In the rows, 128 means zero.
Known rows, with every step that occurs:
y, n, z, e, j: [147 144 137 150  76 143 125 101 102  68 161 143 131 169 113 107 139  85
 156 148 112 121  97  98 173 160 121 133 124  87  86 108 158 134 119]
f, z, e, x, n, h: [153 166 132 123  49 140 141 146 116  58 139 150 124 199 153 147  52  99
 125 129 135 122 103 113 148 123 110 157 162 125  94 107 128 133 142]
f, z: [134 131 135 124 112 108 131 108 115 117 132 133 137 149 125 148  89 129
 151 121 119 123 124 131 157 122 127 140 129 118 141 150 112 137 134]
f, z, e, q: [146 142 125  78  81 155 149 127 119  73 136 138 148 155 136 129 132  98
 156 109 141 137 119 114 163 103 142 145 132 112 148 141 115 116 145]
f, x, n, h, e: [186 174 126 133 112 164 144 213 118  82 110  86  85 162 140  96  99 128
  99 139 180 153 134  92 100 145  94 153 164 162  84  93  75 129 106]
h, e: [169 126 113 128 124 143 113 141 121 120 118  87 110 118 141 108 143 129
 153 133 130 146 136 115 126 131 108 129 126 131 131 131 110 130 125]
u, h, e, x, f, z: [201 147 111 136  95 130 121 134  95  93 144  64 110 201 169 114  24 139
 149 133 116 136 136 122 161 124 117 142 148 137 116 137  83 144 156]
q, e: [120 131 126 129 125 160 131 118 124 139 106 131 123 118 114 122 108 127
 146 139 115 105 126 144 176 139 115 121 128 121 114 118 113 120 119]
y, e: [132 120 124 134 127 151 113 104 126 128 111 131 135 152 139 123 142 133
 144 133 122 135 131 106 107 107 120 124 128 128 123 109 135 130 151]
e, j: [151 126 133 134 121 158 119 121 116 115 136 155 128 121 129 111 163 130
 127 133 112 131 136 121 153 138 146 130 125 101 122 117 115 125 124]
j, e, q: [156 133 107  88 136 169 129 143 133 104 111  95 110 122 149  74 128  92
 142 131 132 144 131 116 170 128 130 120 137 126 144 133 117 104 150]
f, x, n, h: [145 176 139 127 123 146 155 196 126  86 124 125 104 170 119 122  89 117
  75 136 174 138 125 107 101 140 115 153 165 159  84  93  93 126 102]
e, x: [144 132 127 128 105 121 106 114 128 135 139 133 123 165 133 138 112 126
 129 134 123 123 127 131 143 142 148 127 134 117 126 129 138 131 139]
h, e, z: [175 131 118 117 106 145 101 131 123 143 144  56 104 107 124 103 129 111
 133 142  90 151 164 124 155 130  92 120 127 133 139 139 101 133 128]
n, x, f: [141 162 133 134 108 129 145 144 110 102 159 114 134 161 124 104  58 115
  99 136 144 134 135 123 127 128 139 136 141 155 107 125 106 127 133]
u, h, e, x: [190 128 103 129 125 148 107 164 120 122 112  93 100 171 164 107 114 146
 141 134 124 149 143 114 140 142 119 131 144 136 107 100  95 129 136]
b, q, e, j: [158 131 121 113 111 185 134 131 111 121 101 150 139 120 124 124 138 133
 111 148 106 101 133 142 223 147 143 116 133 102 119  75  70 112 122]
f, x, n, h, e, j: [212 173 127 138 113 195 136 204 108  65 121 118  87 154 139  82 130 128
 102 145 165 157 146  89 119 154 117 154 160 137  80  82  65 124  98]
f, x: [138 155 135 125 140 134 133 144 124 125 136 135 125 159 110 134 113 129
 117 125 154 137 133 117 131 138 143 138 142 126 116 126 103 122 114]
b, q: [143 128 123 100 116 120 138 152 129 128 116 121 142 139 139 151 120 128
  96 129 127 121 127 136 151 129 136 121 136 136 135 100 101 121 139]
u, h: [137 123 119 128 152 137 144 157 126 122 115 130 123 144 147 120 125 135
 114 119 123 136 136 124 126 122 116 130 144 142 106 100 103 125 135]
e, x, n, y, u: [122 154 145 147  80 116 110 173 153  90 142 148 110 226 138 171  56  68
  65 152 124 136  84  94 105 176 113 136 119 128  65 155 182 139 110]
y, e, x, n: [146 139 124 129  87 155 100 104 120 104 131 127 122 197 149 143 103 108
 122 149 136 130 120 108 125 125 123 131 142 139 106 120 153 137 162]
y, n, h: [122 138 137 134 132 135 142 160 136 124 113 124 105 154 123 104 109 139
 114 142 118 120 104 102 106 149  92 145 140 147  86  73 113 130 119]
y, u: [112 127 138 138 124 121 122 147 149 133 116 144 123 159 138 143 107 110
 114 129 105 127 105 114 125 149 108 125 120 122 105 131 151 132 109]
z, e: [125 137 118 122 104 147 136 126 126 100 135 143 133 129 137 132 139 102
 142 122 137 137 110 120 136 117 130 131 134 110 116 111 145 118 133]
u, h, d: [145 125 142 121 164 129 129 168 124 125 106 126 127 151 162 135 134 120
  67 127 126 129 158 132 146 120 130 139 150 150 104  98 100 125 133]
e, x, n: [140 147 132 123  84 128 111 125 121 104 146 126 115 171 139 147  88 102
 106 142 141 120 122 129 155 143 130 135 143 139 111 142 146 135 142]
x, e: [149 132 122 127 112 137 123 156 128 112 114 112 125 150 124 122 140 118
 132 124 120 147 122 117 150 121 134 129 123 131 135 125 110 120 134]
j, e: [140 128 112 132 139 145 118 119 128 119 120 102 106 119 146  97  99 105
 150 137 110 135 122 124 172 135 113 118 140 114 125 124 133 115 141]
b, q, e: [135 130 121 106 115 149 143 145 125 140  95 122 137 129 126 147 102 128
 107 141 122  98 126 151 201 137 129 114 136 128 123  89  82 115 123]
h, e, q: [181 130 109  90 115 166 124 169 125 109 111  81 108 116 145  79 172 125
 147 128 147 154 143 107 118 123 128 129 127 144 147 138  93 121 139]
y, e, z: [137 124 132 124 110 149 100  89 129 149 135  98 131 139 120 122 131 111
 125 144  85 144 153 112 140 108  99 114 128 129 133 118 126 131 155]
u, h, e, x, n: [191 140 107 124  97 153 114 174 113  96 120  86  89 171 168 122  90 118
 121 140 140 144 138 114 139 141 103 138 157 155  93 113 103 134 143]
f, x, d: [147 164 155 133 141 120 129 175 135 108 151 138 107 166 122 168 128 111
  96 136 165 138 158 123 125 133 126 140 150 133 115 121 102 118 112]
b, q, e, x, n: [150 152 120 104  66 148 125 139 118 117 109 122 125 167 142 168  63 106
  90 157 140  92 118 151 223 152 127 120 151 138 107 103 107 122 138]

Rows:
[126 135 131 117 101 159 118 108 124 161 130 100 118 104  98 120  99 109
 125 145  75 111 151 150 211 137  98 113 128 120 124 132 100 125 116]  q, e, z
[144 130 128 137 119 193 125 113 111 125 112 156 126 114 113 100 143 130
 142 144 104 105 133 134 194 148 135 125 124  95 110 108 101 120 106]  q, e, j
[132 136 124 126 104 153 107 108 123 145 115 138 120 153 119 137  93 123
 143 145 115  99 125 142 196 153 132 122 132 112 114 119 124 125 124]  q, e, x
[158 188 134  88  70 152 158 172 110  31 155 114 131 193 121 117 118  50
 111 129 208 146 118  95 149 132 145 145 153 138 102 149 128 123 123]  f, x, n, z, e, q
[162 155 132  80  98 156 140 191 124 100 124 115 124 199 101  87 135  91
 115 130 144 154 120  86 158 146 134 144 134 158 116 105  76 107 133]  y, n, x, e, q
[171 144 131 137 124 132  88 129 138 108 146 116  88 165 160 137  99  89
 133 156 117 131 144 136 183 140 112 119 152 113 122 120 148 112 155]  j, e, x, d
[147 137 150 122 136 127 129 178 136 122 104 131 121 145 151 130 133 135
  58 137 131 126 149 125 116 126 121 145 148 151 105  76 111 126 120]  n, h, d
[129 164 140 132 107 121 145 132 109 108 164 106 126 179 106 104  35 102
 108 146 133 120 114 110 143 151 116 144 142 163  88 114 112 133 137]  y, n, x, f
[156 134 110 130 119 139  95 101 129 123 128 113 103 161 148 106  85 104
 155 144 108 129 119 124 188 151 132 116 145 103 121 129 149 116 149]  j, e, x
[142 158 129 136  70 134 122  79  98 118 144 104 129 179 119 144   4 122
 157 144 108  86 117 153 217 136 129 134 134 114 122 158 107 140 143]  q, e, x, f, z
[136 143 128 140  83 116 135 118 116  79 147 124 139 156 126 128 122  85
 151 129 138 132 106 115 140 124 119 125 128 110 114 126 161 132 122]  n, z, e
[121 145 135 142  84 113 131 111 114  85 149 117 131 174 115 121 103  77
 163 143 128 120  86 101 153 147 102 132 127 117  90 118 170 140 127]  y, n, z, e
[136 142 133  94  97 175 134 159 136  64 117 119 125 181 136 112 135  85
  90 144 160 160 116  79  71 115 122 136 121 153 103 139 143 126 151]  x, n, y, e, q
[174 120 106 133 149 153 132 174 120 117 100  84 104 137 162  92 134 145
 139 127 123 153 145 111 121 126 102 131 143 148 112  99  87 128 128]  u, h, e
[150 138 118 106  92 141 120 128 124 145 106 134 135 163 132 163  87 127
 113 148 117  92 123 149 215 151 136 113 138 119 120  91  97 115 137]  b, q, e, x
[137 140 116  78  99 176 148 144 131  88 130 131 133 129 141 112 164  95
 133 116 155 143 118 110 132 107 139 133 135 120 135 118 128 108 140]  z, e, q
[149 145 128 120  67 124 117  90 115  95 153 149 139 189 137 158  86 111
 162 119 118 123 106 123 171 125 142 141 138  92 130 140 139 128 143]  f, z, e, x
[124 141 133 140 106 148 122 140 132  80 124 130 124 185 134 136 104  96
  94 150 148 154 113  86  68 120 108 133 121 146  86 130 158 132 140]  x, n, y, e
[131 145 142 123  85 151 110 124 133  96 149  97 120 168 113 141  97  84
  76 156 106 160 140  97 102 118  88 125 122 141  91 141 151 137 140]  x, n, y, e, z
[154 155 123 135  92 138 105 137 134  75 142 103  96 190 143 123  54  67
 102 158 127 144 103 106 150 162 121 127 135 115  87 151 167 118 136]  j, e, x, n, y
[156 154 132 136  74 101 118  87 102 105 168 104 136 190 136 148  22 121
 143 134 113 109 119 138 169 128 143 140 133 120 133 167 125 146 153]  e, x, f, z
[136 148 136 146  85 102 134 133 110  74 147 104 128 155 123 130  91  82
 118 145 154 125 120 124 136 136 108 128 135 149 109 157 152 149 124]  x, n, z
[153 150 138 128  88 133 110 137 137  87 164 150 112 169 153 175 130  89
 124 139 142 131 133 129 147 121 126 134 146 108 112 111 158 117 148]  z, e, x, d
[163 156 132 144  58 160 133 121  97  34 164 145 135 149 134 116 136  69
 128 146 146 135 111 111 168 137 128 135 137 102  91 130 157 134 122]  x, n, z, e, j
[175 151 127  76  99 163 142 203 124  95 116 122 132 179 116  85 154  95
 107 116 153 171 139 100 144 122 154 135 135 151 138 111  74 103 139]  n, x, e, q
[115 174 154 145 113 125 139 199 150  82 134 147 109 222 118 171  60  68
  49 141 152 151  92  79  98 173 113 144 127 134  57 146 149 130  84]  f, x, n, y, u
[132 139 129 121  89 129 140 103 115  90 141 150 143 151 134 146 100 107
 168 114 120 128 111 120 164 111 127 141 132  97 132 138 131 126 133]  f, z, e
[136 155 122 140  93 148 118 100 112 126 141  98 119 156 124 130  43 122
 129 152 120  92 122 149 193 144 131 124 134 123 109 133 124 132 139]  q, e, x, f
[204 147 136 142 105 134  98 203 138 103 131 103  77 166 165 128 125 131
 110 154 134 143 159 113  94 138  93 141 151 139 107  81 107 125 132]  n, h, e, x, d
[167 148 129 120 104 136 131 178 122 108 122 127 135 180 111 108 119 105
 114 121 135 159 130 109 145 132 146 133 136 141 120 111  93 111 122]  n, x, e
[120 148 139 134 106 129 137 164 132  80 138 124 117 159 123 143  91  90
  84 143 147 144 111 107  94 138 114 141 122 139  94 155 154 132 120]  x, n, y
[126 126 132 143 126 140 116 127 141 110 116 137 131 179 127 127 132 124
 123 139 121 155 114  85  71 120 124 127 109 124  97 120 152 126 139]  n, y, e
[151 136 122 130 100 182 131 111 114  85 141 167 135 123 141 113 166 109
 142 126 120 138 121 113 154 128 147 134 130  82 114 101 131 117 127]  z, e, j
[127 124 151 131 160 119 127 187 147 130  97 139 123 183 175 155 107 100
  45 129 107 129 135 116 146 139 112 137 141 146  81  98 126 129 116]  y, u, h, d
[138 170 135 123 117 137 140 157 118  95 140 121 115 162 117 143  92  99
  94 133 176 135 126 116 141 140 128 145 152 146 100 137 112 128 114]  f, x, n
[153 153 115 111  77 141 129 119 115 125 131  92 135 163 137 147  28 126
 104 156 119  85 116 154 215 140 139 117 144 131 116 101  98 125 152]  b, q, e, x, f
[143 158 136 143  61 125 115 114 107  96 135 116 119 180 114 136  56  84
 128 163 142  96 114 141 204 160 114 121 139 129  96 144 154 145 121]  q, e, x, n, z
[141 158 129 129  82 167 130 158 125 109 105 128 101 167 132 126  61 122
 100 155 134 102 121 135 161 154 104 138 154 145  82  84 109 126 113]  q, e, x, n, h
[144 143 146 136 106 140 102 135 131 125 132 139 103 157 132 171 104 113
 123 158 124 100 146 153 190 146 109 124 141 116 114 112 124 121 131]  q, e, x, d
[115 160 137 137  60 135 120 163 152  62 145 156 115 226 146 176  61  53
  84 145 130 142  70  88 111 163 113 139 125 109  55 139 198 128 111]  z, e, x, n, y, u
[152 164 141 132  93 108 151 125  98  91 163 117 148 180 117 116  23 111
 120 126 135 125 132 128 156 122 138 146 143 142 122 148  94 136 141]  n, x, f, z
[154 140 147 133 109 114  97 144 137 118 159 141 107 172 142 172 121 112
 111 147 133 123 148 138 139 133 126 131 141 124 125 123 143 125 139]  e, x, d
[173 153 137 108  88 138 118 162 123 128 145 101 129 163  94 102 112  81
  94 129  99 168 154 117 177 132 123 125 133 144 129 117  85 114 130]  n, x, e, z
